(in the rows, 128 means zero)
Known rows, with every step that occurs
p v: [106 107 123 132 156 147 144  90 101 106 117 158 126 138 124 123 135 116
 143 104]
y d: [123 126  99  92 150 124 167  87 115 125 153 142 148 158  89 142 159 133
 115 153]
d y v: [ 91 114 108 123 146 127 163 121  99 114 117 112 146 138 106 121 193 129
 131 142]
y u g: [167 118 136 136 133 111 151  76  67 137 148 138 172 110 118 135 161 110
 100 142]
g u d y v p: [131 134 156 151 148 182 150  91  61  82 141 142 143 181 122 102 167  99
 122 108]
y u p v g: [133  82 142 122 137 195 177  80  77 103 123 136 129  97 126 138 160 151
 138 129]
p u: [121 122 120 109 157 131 146  78 109 103 146 151 141 124 116 128 121 123
 111 119]
v y u g: [148  95 145 141 115 134 145  71  43 128 158 122 154 105 132 116 202 124
  97 154]
d y v p u g: [114 118 159 152 146 173 157  69  57  52 151 134 158 130 122  94 165 117
  88 142]
g u p: [155 123 128 112 168 145 163 112 115 113 133 148 133 134 138 112 163  97
 100 122]
d y: [100 108  89 131 143 121 149 113  74 139 110 103 146 121 147 119 171 100
 125 141]
g u p v: [139 107 148 131 187 176 162  95  99  93 130 161 116 143 138 105 143  93
 119  98]
a d y v g u p: [101 101 105 135 105 165 181 109  82 109 138 136 141 122  94 103 194 144
  77 176]
a d: [111 114  84 122 112 111 149  78 110 123 131 172 147 132  94 134 141 127
  99 155]
p v g u d y: [111  92 134 177 123 183 142  94  10 137 133 133 132 128 135  96 145  92
 142 108]
v p u g: [143 129 156 140 138 170 137  56  72  61 154 166 151 120 137 110 126 104
  85 122]
g u d y v: [132 125 143 143 148 137 156 102  64 126 147 137 151 163 100 107 174  92
 129 119]
a d y u p: [135  86  97 126 127 136 183  60  53 122 125 115 152 108 113 130 176 118
  90 183]
d y u p v g: [116  68 128 138 135 190 183  85  35 114 113  98 134  90 147 122 180 136
 139 141]
a d y v g: [ 68  99  80 134  77 137 166 108  86 123 125 136 152 118  78 126 183 163
 101 180]
a d y u: [117 100  71 132 120 104 164  65  58 146 132 121 160 122 111 140 154 128
  97 164]
g u d y: [142 118 127 154 145 132 143  97  40 151 134 127 147 144 134 101 155  64
 125 117]

Rows
[105  63 104 151 106 183 185  54  30 108 119 125 135  91 115 126 163 146
 111 168]  a d y u p v g
[146 117 145 136 142 126 145  66  73 102 159 158 155 107 113 114 135  95
  86 134]  p u g
[142 111 123 116 127 168 160 123 109 123 132 137 136 105 141 117 170 118
 102 135]  v g u p
[104  99 150 137 103 170 162  81  47 101 146 128 149 113  78 116 165 141
 133 143]  p u d y v g
[139  96  95 162 109 102 162  51  18 146 144 128 181 105 109 119 163 104
  77 181]  a d y u g
[117  89 150 118 173 196 179  71  74  77 171 140 104 165 115  94 190 125
  98 133]  g u p v y d
[125 112 148 148 135 187 147  47  33  74 135 134 143 139 140 108 131  91
 120 124]  v p u d y
[ 99 120 114 109 106 151 153 129 131 114 131 148 143 119  92 141 178 172
 132 140]  y v g
[147  89 147 116 179 174 178  66  84  90 121 143 127 124 123 131 154 127
 135 117]  y u p v
[ 82 115 112 132 127 169 164  50  89  46 150 154 138 157  96 112 137 150
  82 150]  a d y v p u
[132  79 169 151 127 177 150  40  30 103 149 148 119 138 108 118 165 131
 150 107]  p v y u d
[160 134 140 134 145 133 141  91  76 139 146 167 147 155 116 118 141  83
 122 103]  g u d
[145  82 143 109 132 165 174  82  85  99 133 115 127 109 136 127 210 140
 111 156]  v y u p
[115 137 115 117 125 147 152 132 134 121 151 153 141 137  99 127 168 156
 113 116]  y v g u
[137 129 152 128 108 161 150 110  97 125 154 167 146 144  79 119 160 138
 129 113]  y v g u d
[120  89 144 123 169 176 167  90  97  84 107 154 118 125 125 116 159 111
 135 122]  u p v
[128 108  93 126 149 112 157  92  66 147 123  95 156 119 139 138 162 115
 123 140]  d y u
[170 118 144 119 131 131 153  61  67 136 139 149 159 132  99 147 146 114
 143 120]  y u d
